What can hang from each mark:
lasu: mema niluk
labi: folo fumeg pusu
fumeg: labi mema
folo: digup labi
veluk: mema
pusu: labi
niluk: lasu
digup: folo
mema: lasu veluk

Known rows, with every way that one mark hangs from another:
pusu(labi): [ 0.07  0.48 -0.50  0.53 -1.20 -1.60 -2.28  1.94 -0.29  1.75  1.95  0.51
 -1.70  1.16 -0.06 -0.80 -0.75  0.51  0.10  2.03 -0.66 -0.49 -0.76 -0.92
 -0.23 -1.36  0.00]
folo(labi(pusu)): [-0.48 -0.81 -0.19  1.55 -1.95 -1.19  0.38 -1.34 -0.16 -1.18 -1.87  0.03
 -0.58  0.54  1.23  0.49 -1.07 -1.62 -1.11  0.04 -2.28 -0.13 -1.35 -1.83
 -0.29 -1.61 -3.86]
labi(folo fumeg pusu): [-1.53 -1.94  0.67  0.12  0.16 -1.70 -1.09 -1.12 -0.92 -2.10 -2.67 -1.72
  0.02  0.81  2.01  1.78 -1.77 -0.66 -1.56 -0.78 -1.12 -3.87 -1.41 -2.56
 -1.67  2.65 -0.27]
fumeg(labi mema(lasu veluk)): [-4.04 -1.77 -2.50  2.77 -0.31  2.12  0.35  3.96  1.31  0.37  2.97 -1.78
 -1.96 -0.20 -0.36 -1.23 -2.18  0.08 -0.12  0.02  4.45  0.19 -3.98 -1.95
  0.53 -4.33  0.18]
digup(folo(labi(fumeg(mema(veluk)) pusu))): [-4.22 -3.62 -0.45  2.09 -1.98  1.17 -2.72  0.89  2.52 -0.45 -0.20 -1.76
  0.84 -0.87  2.97  1.22 -2.90 -0.17 -0.31 -1.85  2.34 -3.21 -2.94 -2.78
 -3.09  0.74  0.21]
lasu(mema niluk): [-0.26 -0.52  0.53 -2.71 -0.53  0.17  0.25 -0.97  0.24 -1.83  0.40 -0.30
  2.32  0.71 -0.17  0.48 -0.35  1.50  1.73 -1.14  0.15 -1.51 -1.69 -1.84
  0.55  3.03  0.57]
fumeg(labi(folo(digup) pusu) mema(veluk)): [-2.61 -2.23  0.07  3.18 -0.68  1.42 -0.30  2.09  0.73 -0.06 -0.05 -3.07
 -0.71  0.66  2.92  2.78 -0.19 -2.15 -2.44 -2.14  4.48 -2.81 -3.41 -2.02
  2.19  1.41  0.44]
mema(lasu(niluk) veluk): [-2.00 -1.75 -0.79 -0.81 -1.15 -0.06  2.37  1.83 -0.72 -0.33  2.56 -1.06
  0.72 -0.38 -2.10 -3.35  0.04  0.48  0.13 -0.73  2.25  1.49 -1.78 -1.26
  0.45 -0.34  0.48]
lasu(niluk): [ 0.26 -1.31  0.99 -1.95 -1.15  0.21  0.69 -1.10 -0.73 -0.37  1.61  0.25
  1.59  1.01 -0.51 -0.88  0.17 -0.40  0.38 -0.22 -1.31 -0.04  0.35 -0.14
  0.03  1.86  0.04]
labi(fumeg): [-0.91 -0.24  0.38  0.36  0.96 -0.93 -1.21  1.04  0.45 -0.73 -0.13 -0.22
 -0.27  0.52  1.53  1.02 -0.98 -0.06  0.86  0.57 -0.32 -1.54 -0.83 -0.44
 -2.17  0.71  0.92]
pusu(labi(folo(digup) fumeg(mema))): [-0.91  0.45  0.91  0.91  1.43  0.42 -5.66  4.70  0.75  0.76  1.79  0.77
  1.38  3.38  2.83  4.89 -0.56  0.05 -1.62  0.55  2.34 -4.22 -2.68 -2.34
 -1.26  3.39  3.69]
niluk(lasu(mema(veluk))): [-0.89  0.32 -2.06 -0.54 -1.90 -2.47  0.26  1.02  0.36 -1.50 -2.55 -2.55
 -0.81 -2.45  0.21 -0.53  0.05  2.49 -0.06 -2.02  3.79  1.25 -2.79 -2.36
  1.78  0.61  2.36]
fumeg(labi(folo)): [-1.05 -0.59  0.26  0.93  0.66 -0.34 -2.57  0.91 -0.82  1.94 -0.42 -0.33
 -1.22  2.72  1.11  1.79 -1.43 -0.57 -2.73 -0.07 -0.74 -1.38 -1.62 -1.73
  1.28  0.86 -1.31]
mema(veluk): [-1.48 -0.28 -0.61  0.76 -0.55 -1.17  0.76  1.06  0.48  1.30  0.10 -1.48
 -1.64 -1.66 -0.09 -1.69  0.33  0.20  0.53 -1.30  2.45  0.74 -0.63  0.11
  0.20 -0.14  0.69]
veluk(mema(lasu)): [-1.60 -1.34 -1.10  0.34  0.47  2.68 -0.99  2.43  1.12 -3.79  0.17 -0.32
  1.12 -0.56 -1.37 -0.16 -0.94  1.22 -0.16  0.75  3.17  0.19 -1.49 -1.98
  0.72 -1.74 -0.28]
labi(folo(digup) fumeg(mema(veluk)) pusu): [-2.69 -1.87  0.67  1.71  0.57  0.36 -0.80  1.92  1.09 -2.06 -0.98 -2.73
  1.41 -0.23  3.42  3.23 -0.21 -1.21 -1.43 -2.60  4.74 -4.34 -2.70 -2.06
 -0.72  3.73  3.34]
digup(folo(labi(fumeg(mema) pusu))): [-2.79 -3.40  0.36  1.41 -1.40  2.18 -3.43 -0.40  2.15 -1.72 -0.27 -0.19
  2.61  0.87  3.15  2.88 -3.34 -0.30 -1.03 -0.80 -0.31 -3.84 -2.54 -3.05
 -3.31  0.69 -0.66]
labi(folo(digup)): [ 1.18  1.06  1.59  0.17  1.91  1.01 -1.71  1.54 -0.78  0.32 -1.26  0.63
  2.45  1.90  1.15  3.49  1.51 -0.38 -3.03 -1.56  1.81 -0.80 -0.48 -0.67
  2.20  4.08  1.29]
pusu(labi(folo(digup) fumeg)): [ 0.13  1.12  1.24  1.04  1.77 -1.70 -5.03  4.59 -0.48  1.55  0.42  0.88
  0.59  3.66  2.81  3.89  0.04 -0.04 -2.12  0.92  0.91 -2.83 -1.76 -1.84
 -0.59  3.60  2.09]
folo(digup): [ 0.99  1.17  0.98  0.92  1.09  0.85  0.07  1.50  0.31 -0.26  0.06  0.49
  1.61  0.73  1.27  2.14  1.86 -0.63 -0.77 -0.40  2.03  0.44 -0.07  0.45
  1.46  1.57  1.16]
mema(lasu veluk): [-2.16 -0.66 -1.93  1.23 -0.07 -0.07  1.73  2.88 -0.07  0.16  0.90 -1.20
 -0.67 -1.52 -1.79 -2.48 -0.33  1.07 -0.08 -0.72  3.61  1.54 -1.91 -1.27
  0.55 -2.27  0.16]
mema(lasu): [-0.77 -0.23 -1.20  0.53  0.51  0.99  1.03  1.64 -0.57 -1.19  0.55  0.32
  0.87  0.24 -1.59 -0.70 -0.49  0.81 -0.75  0.35  1.32  0.97 -1.07 -1.27
  0.11 -2.04 -0.83]
niluk(lasu): [ 1.08 -0.29 -0.85 -0.69 -1.72 -1.48 -0.47 -0.13 -1.06 -1.59 -1.08 -0.54
 -0.01 -0.27 -0.03 -0.15  0.29  0.33 -2.13  0.13 -0.13  1.87 -0.53 -0.70
  0.57 -0.52  0.85]

Rows:
[-1.84 -0.76 -0.08 -0.09  0.09 -0.49 -5.40  2.99  0.70  0.56  1.71  0.55
 -0.24  2.83  1.76  2.81 -2.79  0.74 -1.04  1.10  0.27 -4.67 -2.67 -2.88
 -2.59  1.93  2.48]
pusu(labi(folo fumeg(mema)))
[-1.19 -0.92  0.68  2.75  0.13  1.04 -1.23  1.58  1.77 -3.05 -0.63 -0.07
  1.85  1.52  4.21  4.68 -0.56 -1.95 -0.51  0.17  0.79 -2.62 -3.02 -2.01
 -1.45  0.49 -0.33]
folo(digup labi(fumeg(mema) pusu))
[-1.64 -0.75 -0.26 -2.01 -1.31 -0.59  1.04 -0.04  0.75 -0.44  0.47 -1.81
  0.79 -0.90 -0.24 -1.30  0.10  1.64  2.51 -2.10  2.60 -0.83 -1.88 -1.72
  1.03  2.72  1.56]
lasu(mema(veluk) niluk)
[-3.90 -0.88 -1.94  2.30  0.36  0.58 -1.18  4.56  1.90 -0.47  1.28  0.00
 -0.37  0.34  1.07  0.85 -2.52  0.86  0.08  0.23  2.90 -0.45 -4.41 -2.87
 -2.27 -2.86 -0.01]
folo(labi(fumeg(mema(lasu veluk))))
[-0.41 -0.89  1.67  1.10  1.34 -0.76 -1.06  0.73 -0.74 -2.64 -2.47 -1.18
  2.03  1.42  3.25  3.91  0.33 -1.40 -2.35 -1.25  1.08 -3.27 -1.29 -1.95
 -0.42  4.32  0.98]
labi(folo(digup) fumeg pusu)
[-2.48 -2.67 -0.44  0.70 -0.68  0.76  0.04 -0.73  1.29 -3.81  0.14 -1.80
  0.23 -0.65  2.35  1.50 -2.03 -0.91  1.15  0.04  0.40 -4.07 -1.99 -1.55
 -3.14 -0.26  1.26]
labi(fumeg(mema) pusu)
[-1.35 -1.64  1.27  0.81  1.08  1.46 -1.53  0.81  0.38 -3.51 -1.00 -1.45
  3.08  1.40  3.44  5.06 -0.55 -1.17 -2.05 -1.73  2.30 -4.98 -2.19 -2.22
 -1.20  4.00  2.36]
labi(folo(digup) fumeg(mema) pusu)
[-4.77 -3.24 -2.24  1.85 -1.02  0.57  2.09  2.28  1.16 -3.63  0.91 -3.00
 -0.51 -2.10  0.61 -1.14 -2.51  0.08  0.88 -0.60  3.95 -2.56 -3.60 -2.69
 -2.48 -2.25  1.33]
labi(fumeg(mema(lasu veluk)) pusu)
[-1.50  0.03 -0.20  1.42  2.12  1.52 -4.68  6.47  0.21 -0.60  2.69  1.17
  2.41  3.67  1.32  4.30 -1.46  1.17 -2.51  1.02  3.29 -3.23 -3.93 -3.67
 -0.99  1.27  3.04]
pusu(labi(folo(digup) fumeg(mema(lasu))))
[-0.42 -1.12  1.14  2.52  0.32  0.18 -0.83  0.62 -0.97 -0.42 -1.36 -1.62
  0.04  2.40  2.60  3.40  0.25 -2.54 -3.40 -0.94  0.70 -1.95 -2.00 -1.78
  2.55  1.86 -1.64]
fumeg(labi(folo(digup) pusu))
[-1.97 -2.75  0.72  1.70 -0.98  0.08 -3.03 -0.60  0.88 -0.93 -1.45 -0.24
  1.64  1.13  2.90  1.78 -2.36 -0.27 -1.36 -0.47 -1.55 -2.21 -1.72 -2.79
 -2.50  1.32 -2.11]
digup(folo(labi(fumeg pusu)))
[-1.53 -2.20  0.04  1.47 -1.06 -0.56 -0.87 -1.12 -1.14 -0.29 -1.40 -1.86
 -1.81  1.70  1.60  1.27 -1.71 -1.89 -2.87 -0.48 -1.46 -2.36 -1.92 -2.51
  1.12  0.23 -2.74]
fumeg(labi(folo pusu))
[-4.67 -3.70 -2.21  2.49 -1.32  1.40  0.66  1.89  0.01 -1.12  0.78 -3.17
 -1.38  0.25  0.07 -0.21 -2.96 -0.78 -2.80 -1.35  3.52 -2.27 -4.55 -4.01
  0.99 -2.26 -1.40]
fumeg(labi(folo pusu) mema(lasu veluk))
[-2.01 -2.22 -0.46  2.78  0.72  3.46 -0.16  2.50 -0.30 -2.50  0.69 -1.35
  1.99  2.26  1.20  3.57 -1.20 -1.55 -3.95 -0.46  2.89 -2.47 -4.11 -3.59
  2.15 -0.60 -0.83]
fumeg(labi(folo(digup) pusu) mema(lasu))
[-1.67 -1.45 -0.09  0.82  0.50  1.99 -3.09  0.82  0.46  0.96  0.97 -0.32
 -0.42  2.61  1.17  2.93 -2.24 -0.45 -2.20 -0.36  0.48 -2.86 -2.40 -2.09
  0.60  0.45 -0.25]
fumeg(labi(folo) mema)
[-3.28 -1.57 -1.22  2.41 -0.88  1.05 -0.42  2.27  2.00  1.78  2.30 -2.01
 -2.99 -0.23  1.28 -0.25 -1.46 -0.62  0.63 -0.34  3.00 -0.71 -2.78 -0.68
  0.40 -2.08  0.46]
fumeg(labi mema(veluk))
[-2.17 -1.86  0.53  1.01  0.43  2.61 -5.10  1.64  2.64  0.40  0.91  1.38
  3.08  1.87  2.51  3.54 -2.84  0.73 -0.90 -0.49  0.39 -2.56 -2.27 -2.30
 -3.22  1.43  0.82]
digup(folo(labi(fumeg(mema))))
[-1.19 -2.74 -0.04 -1.74 -0.67  2.95 -0.34  1.41  0.54 -4.24  1.57 -0.09
  2.57  0.32 -2.03 -0.99 -0.52  0.80  0.32  0.40  1.55  0.36 -1.41 -2.23
  0.66  0.12 -0.09]
veluk(mema(lasu(niluk)))
[ 0.25  1.53  1.38  2.37  2.13 -0.67 -2.44  3.24  0.89  0.13 -0.74  1.60
  1.35  2.70  3.54  4.24  0.55 -1.03 -0.79  0.75 -0.04  0.14 -1.86 -0.96
 -0.76  1.30 -0.49]
folo(digup labi(fumeg))
[-2.57 -1.77 -1.78  2.14  0.26  3.26 -0.39  2.88  0.99 -0.96  3.06 -0.19
 -0.21  1.46 -0.41  0.76 -2.43  0.09 -0.78  1.33  1.86 -0.57 -3.52 -2.28
  0.24 -4.21 -0.69]
fumeg(labi mema(lasu))
[-3.34 -0.89 -1.33  1.43 -1.21 -1.35 -3.01  4.50  1.95  1.66  3.22 -1.07
 -2.90 -0.13  1.61 -0.16 -1.88  0.90  1.86  1.43  2.72 -2.80 -2.90 -1.49
 -2.72 -1.03  3.16]
pusu(labi(fumeg(mema(veluk))))
[ 0.28  0.53  1.40  2.15  2.01  0.70 -2.67  2.61 -0.58  1.63 -0.34  0.10
  0.34  3.35  2.15  4.01  0.55 -1.34 -3.26 -0.55  1.36 -0.78 -1.70 -1.15
  2.83  2.29 -0.49]
fumeg(labi(folo(digup)))
[-3.04 -3.30 -1.37  1.74 -0.58  2.53 -0.29  0.75 -0.47 -2.52  0.65 -1.79
  0.00  1.76  0.07  1.24 -3.21 -1.05 -3.21 -0.35  1.06 -2.84 -4.06 -4.25
  0.48 -2.07 -1.96]
fumeg(labi(folo pusu) mema(lasu))
[ 0.18  0.67  1.86  0.63  3.20 -0.24 -2.84  2.39 -0.25 -0.17 -1.42  0.24
  2.40  2.51  2.81  4.53  0.78 -0.32 -2.08 -1.01  1.49 -2.28 -0.96 -1.13
 -0.18  4.90  2.04]
labi(folo(digup) fumeg)
[-1.31 -1.76  0.68  2.34  0.06  2.68 -1.18  0.76  0.15 -1.46 -0.06 -1.56
  1.03  2.30  2.89  4.26 -0.65 -2.22 -3.11 -1.06  2.04 -3.42 -2.84 -2.28
  1.89  1.38 -0.11]
fumeg(labi(folo(digup) pusu) mema)
[-3.27 -2.86 -1.47  1.23 -0.45  1.74  1.06  1.17  0.76 -5.02  0.81 -1.60
  1.37 -0.45  0.67  0.64 -2.71 -0.05  0.33  0.51  1.44 -3.02 -3.04 -2.89
 -2.88 -2.27  0.63]
labi(fumeg(mema(lasu)) pusu)
[-2.37 -2.94 -0.78  2.19 -1.69  1.78  0.21 -0.57  0.94 -1.68  1.00 -2.11
 -1.71  0.32  1.89  0.91 -2.38 -1.71 -0.05  0.62 -0.03 -2.54 -2.61 -1.75
 -0.34 -2.52 -1.39]
fumeg(labi(pusu) mema)
[-2.12 -2.03  0.13  1.42  1.57  2.48 -0.46  2.45 -0.12 -4.77 -0.47 -1.12
  3.79  1.43  1.74  4.28 -1.21 -0.59 -2.79 -1.11  3.36 -4.11 -3.25 -3.70
 -0.93  1.87  1.92]
labi(folo(digup) fumeg(mema(lasu)) pusu)
[-0.48  0.76  0.85  2.29  1.87  1.33 -3.20  3.57  2.11 -0.89  0.50  1.56
  2.31  2.48  3.79  5.46 -0.41 -0.88 -0.36  0.44  1.28 -1.44 -2.71 -1.11
 -1.48  1.08  0.87]
folo(digup labi(fumeg(mema)))
[-3.29 -0.89 -0.75  0.78 -0.39 -1.56 -4.84  4.11  1.06  2.09  1.66 -0.91
 -1.99  1.05  1.72  1.30 -2.41  1.16 -0.47  0.00  2.70 -4.17 -3.19 -2.82
 -2.10  1.72  3.07]
pusu(labi(folo fumeg(mema(veluk))))
[-0.76 -0.25  0.93  1.91  1.80  2.79 -3.12  2.54  0.64  0.62  0.98  0.10
  1.54  3.21  2.32  5.05 -0.18 -1.13 -3.07 -0.87  2.59 -2.30 -2.47 -1.48
  1.95  1.95  0.94]
fumeg(labi(folo(digup)) mema)
[-2.16 -1.15 -0.41  3.24  0.81  1.87 -0.23  3.34  1.18 -4.22  0.17  0.35
  2.94  1.72  2.57  3.78 -1.38 -1.17 -1.47  0.65  1.86 -1.63 -4.19 -3.27
 -1.61 -1.67 -0.99]
folo(digup labi(fumeg(mema(lasu)) pusu))
[-0.80  0.07  0.37  0.15  0.29 -2.59 -5.13  2.79 -0.65  1.73  0.49  0.70
 -1.32  2.85  1.61  1.98 -1.84  0.76 -1.36  1.26 -0.95 -3.26 -1.80 -2.73
 -1.79  1.88  1.25]
pusu(labi(folo fumeg))
